Each row comes from the steps of one path. Every step used is in the known rows, and no mark comes twice. Write the path behind each row, first mark first.
Known rows
modekel > kapod: 0.385  0.148  -0.472  0.239  1.636  1.695  2.130  0.103  -0.370  -0.069  0.502  -2.428  1.890  -1.097  0.807  -0.885  0.778  0.514  0.688  -0.759  0.483
modekel > fidosa > zibe > kapod: 0.963  -2.601  -1.463  0.083  1.114  3.022  0.901  0.465  1.715  2.599  0.697  0.303  -0.792  -1.418  -3.324  1.598  0.118  -1.059  0.515  -0.640  -0.936
bivel > gazi > zibe > kapod > modekel: 0.268  0.217  -1.953  1.035  -5.218  -0.730  0.678  1.169  -0.265  1.943  -1.636  2.890  1.745  0.684  -2.176  -0.530  -0.316  1.457  -0.517  3.258  -2.810
modekel > fidosa: 0.475  0.381  -0.057  1.438  2.374  -0.924  0.376  0.035  1.012  -0.714  0.495  -1.103  1.995  -1.238  0.233  -1.716  -0.205  -0.968  -2.339  -0.106  0.963
bivel > gazi: -2.935  2.022  -0.026  0.189  1.815  -2.093  0.790  1.061  -1.207  -0.347  0.237  2.178  2.084  0.768  -0.930  -1.242  0.820  1.521  -3.412  2.066  0.011
zibe > kapod: 0.151  0.671  -2.354  -1.704  -0.820  1.427  0.503  1.010  -0.778  0.825  -0.047  -0.943  0.194  -0.918  -2.407  0.305  0.105  1.147  -0.278  -0.171  -0.350
kapod > modekel: 1.220  0.707  0.476  -0.849  -1.091  0.549  0.341  0.786  -1.112  -1.056  -1.441  -1.410  2.796  0.193  1.795  -1.184  -0.066  -0.199  -0.830  -1.229  1.503
fivis > modekel > kapod > zibe > fidosa > konos: -0.416  0.220  1.589  2.309  1.714  -2.659  -2.316  -1.751  1.401  1.087  0.419  -2.793  -1.554  0.267  2.043  3.308  0.971  0.104  0.880  -2.024  1.374
zibe > kapod > modekel > fivis: 2.930  1.247  -2.034  -2.945  -3.330  2.770  0.390  1.713  -1.207  1.414  -0.899  -4.204  -1.168  3.125  0.600  1.872  -0.225  1.271  1.446  -0.697  0.463
fivis > modekel > fidosa: 1.885  1.358  1.032  2.454  1.549  -0.448  1.632  0.137  1.801  -0.780  0.861  -1.651  1.421  -0.722  1.696  0.348  -0.542  -0.571  -1.807  -0.995  1.611
gazi > zibe: 1.494  -0.611  0.194  1.384  0.195  -2.268  0.903  -0.357  -0.806  -1.818  -0.579  1.341  2.082  -3.958  -1.034  -2.969  -0.500  -1.845  -0.527  1.428  -1.096
kapod > zibe > fidosa: -1.019  0.260  1.395  0.320  0.538  -1.306  -2.288  -0.928  -0.048  -1.484  -0.930  -1.011  0.211  -0.653  0.775  1.492  0.447  0.087  -1.344  -0.111  -0.160
zibe > fidosa: -1.385  1.175  -0.063  0.539  0.909  -1.807  -2.792  -0.297  -0.015  -0.310  0.285  -0.011  0.574  -1.406  0.084  0.338  1.135  -0.045  -0.377  0.867  1.150
modekel > fivis: 1.407  1.637  0.037  -1.607  2.122  -0.312  0.778  0.831  -1.679  -1.222  0.394  -2.949  -0.438  0.731  0.868  -0.189  0.327  -0.443  -0.182  -0.055  1.027
modekel > kapod > zibe: 0.775  -0.677  0.757  0.040  1.214  2.253  2.669  -0.578  -0.268  -1.301  -0.630  -3.426  1.539  -0.723  1.422  0.263  0.114  0.490  -0.355  -1.881  -0.801
bivel > gazi > zibe > kapod > modekel > fivis: 1.818  0.983  -1.917  -0.064  -4.860  -0.467  0.871  1.541  -0.720  2.077  -1.221  0.450  -0.563  2.766  -1.008  0.768  -0.176  1.441  0.519  3.721  -2.597
fivis > modekel: 1.284  1.905  1.214  0.281  0.922  -0.191  2.032  0.520  -0.338  -1.510  0.292  -1.204  1.169  -1.094  1.289  0.649  -0.262  0.063  -1.063  -1.406  1.731
bivel > gazi > zibe > fidosa: -2.452  0.925  0.135  3.324  -0.536  -5.089  -2.431  -0.298  0.354  0.390  -0.059  4.697  1.033  -1.467  -1.508  -0.853  1.061  0.307  -1.387  5.274  -1.820
kapod > zibe: 0.140  0.039  1.404  -0.947  1.213  0.020  1.289  -0.207  -1.329  -2.816  -1.264  -1.632  1.563  -0.908  0.347  -0.425  -0.573  -0.460  -2.541  -1.399  -0.518
gazi > bivel: -2.268  2.222  -0.985  0.208  1.538  -0.887  -0.432  0.406  -2.484  -1.844  0.042  2.380  1.480  1.529  -0.414  -0.488  1.523  2.205  -2.697  1.341  -0.576
modekel > kapod > zibe > gazi > bivel: -3.012  -0.938  -0.137  -1.275  1.536  1.891  1.434  -0.341  -1.492  -2.367  -0.671  -0.077  0.735  4.051  2.105  1.509  -0.383  2.439  -1.637  -1.299  -1.729
bivel > gazi > zibe > fidosa > modekel: -2.200  -0.912  1.284  2.083  -0.632  -3.111  -1.996  -0.823  1.454  0.764  1.123  6.383  -1.319  -1.023  -1.127  -1.534  -0.071  -1.043  0.811  2.785  -0.461

Write each row's path
-1.613  -0.653  0.443  1.272  2.547  -2.929  -3.514  -1.742  0.618  1.153  -0.054  -2.400  -0.994  -0.429  0.572  1.153  1.484  -0.382  0.627  -1.168  0.590
modekel > kapod > zibe > fidosa > konos
0.959  -0.167  -1.946  2.949  -4.507  -0.930  0.408  0.860  2.237  2.651  -1.059  2.446  1.701  1.001  -1.790  -0.664  -0.631  0.755  -1.538  3.494  -2.634
bivel > gazi > zibe > kapod > modekel > fidosa
-1.265  0.572  0.132  2.150  0.214  -3.695  1.107  0.368  -0.845  -0.656  -0.274  4.131  2.258  -1.630  -1.813  -2.674  0.198  -0.114  -2.383  3.854  -1.949
bivel > gazi > zibe
-1.095  0.400  -2.405  1.219  -2.195  -1.643  0.956  0.865  -0.302  1.459  -0.231  3.731  0.594  -1.072  -4.040  -0.930  0.035  1.328  -1.279  4.146  -3.233
bivel > gazi > zibe > kapod
-2.235  -0.039  0.948  0.295  2.693  -5.209  -5.006  -1.346  -0.447  -0.267  -0.637  -0.439  -1.202  -0.550  -0.480  0.368  0.975  -1.196  -1.530  -0.556  1.038
kapod > zibe > fidosa > konos
1.528  -0.635  -2.271  0.202  -2.234  -0.212  0.766  0.235  -0.204  0.521  -0.613  0.889  0.218  -3.473  -3.369  -1.158  -0.624  -0.443  0.743  1.619  -2.385
gazi > zibe > kapod
0.526  0.248  1.239  -1.777  1.154  0.240  -2.365  -0.311  0.644  0.019  1.763  -0.764  -4.026  1.193  1.529  0.959  0.049  -1.312  3.032  -0.992  2.671
zibe > fidosa > modekel > fivis
0.760  -1.416  0.759  -0.935  1.418  3.826  2.418  -0.530  0.685  0.154  1.628  -0.759  -0.389  -0.857  1.130  -1.512  -0.509  -0.929  2.827  -3.259  1.767
fidosa > modekel > kapod
2.016  0.011  -1.906  0.101  -3.118  2.291  -0.140  0.941  1.615  1.872  -0.791  -2.371  1.268  1.158  -0.076  0.411  -0.629  0.584  -0.563  -0.830  0.365
zibe > kapod > modekel > fidosa
-0.603  0.019  1.183  1.096  -0.338  -2.828  -1.784  -0.453  0.934  0.784  1.522  3.828  -3.537  0.898  0.172  -0.290  -0.183  -1.089  2.037  3.308  -0.383
bivel > gazi > zibe > fidosa > modekel > fivis
1.712  0.031  1.196  -3.036  1.980  1.495  1.042  0.395  -0.735  -1.081  1.532  -1.343  -2.787  0.917  1.357  -0.947  -0.999  -1.702  1.970  -2.383  2.414
fidosa > modekel > fivis
1.533  -2.270  -0.976  -2.212  -2.317  4.725  1.188  0.942  -0.539  2.219  -1.193  0.155  0.007  -0.166  -1.817  2.194  0.352  -0.253  1.995  -1.930  -0.292
fidosa > zibe > kapod > modekel
-0.968  -0.620  1.106  -0.658  0.771  0.060  -2.566  -0.868  1.036  -0.056  1.339  1.607  -1.736  -0.855  0.586  -0.314  -0.181  -1.386  1.846  -1.564  2.452
zibe > fidosa > modekel
-2.792  -2.547  1.097  -2.345  1.336  3.910  1.938  -0.920  -0.699  -2.273  0.311  1.660  -1.575  4.275  2.598  0.839  -1.656  1.071  0.717  -3.460  -0.533
fidosa > modekel > kapod > zibe > gazi > bivel
1.010  -2.264  2.058  -1.122  0.972  4.140  2.777  -1.157  0.741  -1.236  0.441  -1.598  -0.815  -0.204  1.900  -0.387  -1.073  -0.875  1.785  -4.182  0.520
fidosa > modekel > kapod > zibe
0.835  -0.659  2.585  -1.822  0.484  0.699  -1.771  -1.011  0.446  -1.331  0.661  -1.766  -4.294  1.749  2.260  2.068  -0.794  -1.338  1.995  -1.935  1.312
kapod > zibe > fidosa > modekel > fivis
1.357  0.327  -1.910  -1.907  -3.745  2.533  0.130  1.176  -0.817  1.306  -1.467  -1.708  1.181  0.749  -0.434  0.617  -0.218  1.282  0.286  -1.116  0.231
zibe > kapod > modekel
-0.623  -1.178  0.642  0.128  0.531  2.346  -1.116  -1.115  1.932  1.340  1.884  -0.140  -1.734  -0.428  1.600  0.350  0.302  -0.487  3.872  -1.926  1.946
zibe > fidosa > modekel > kapod
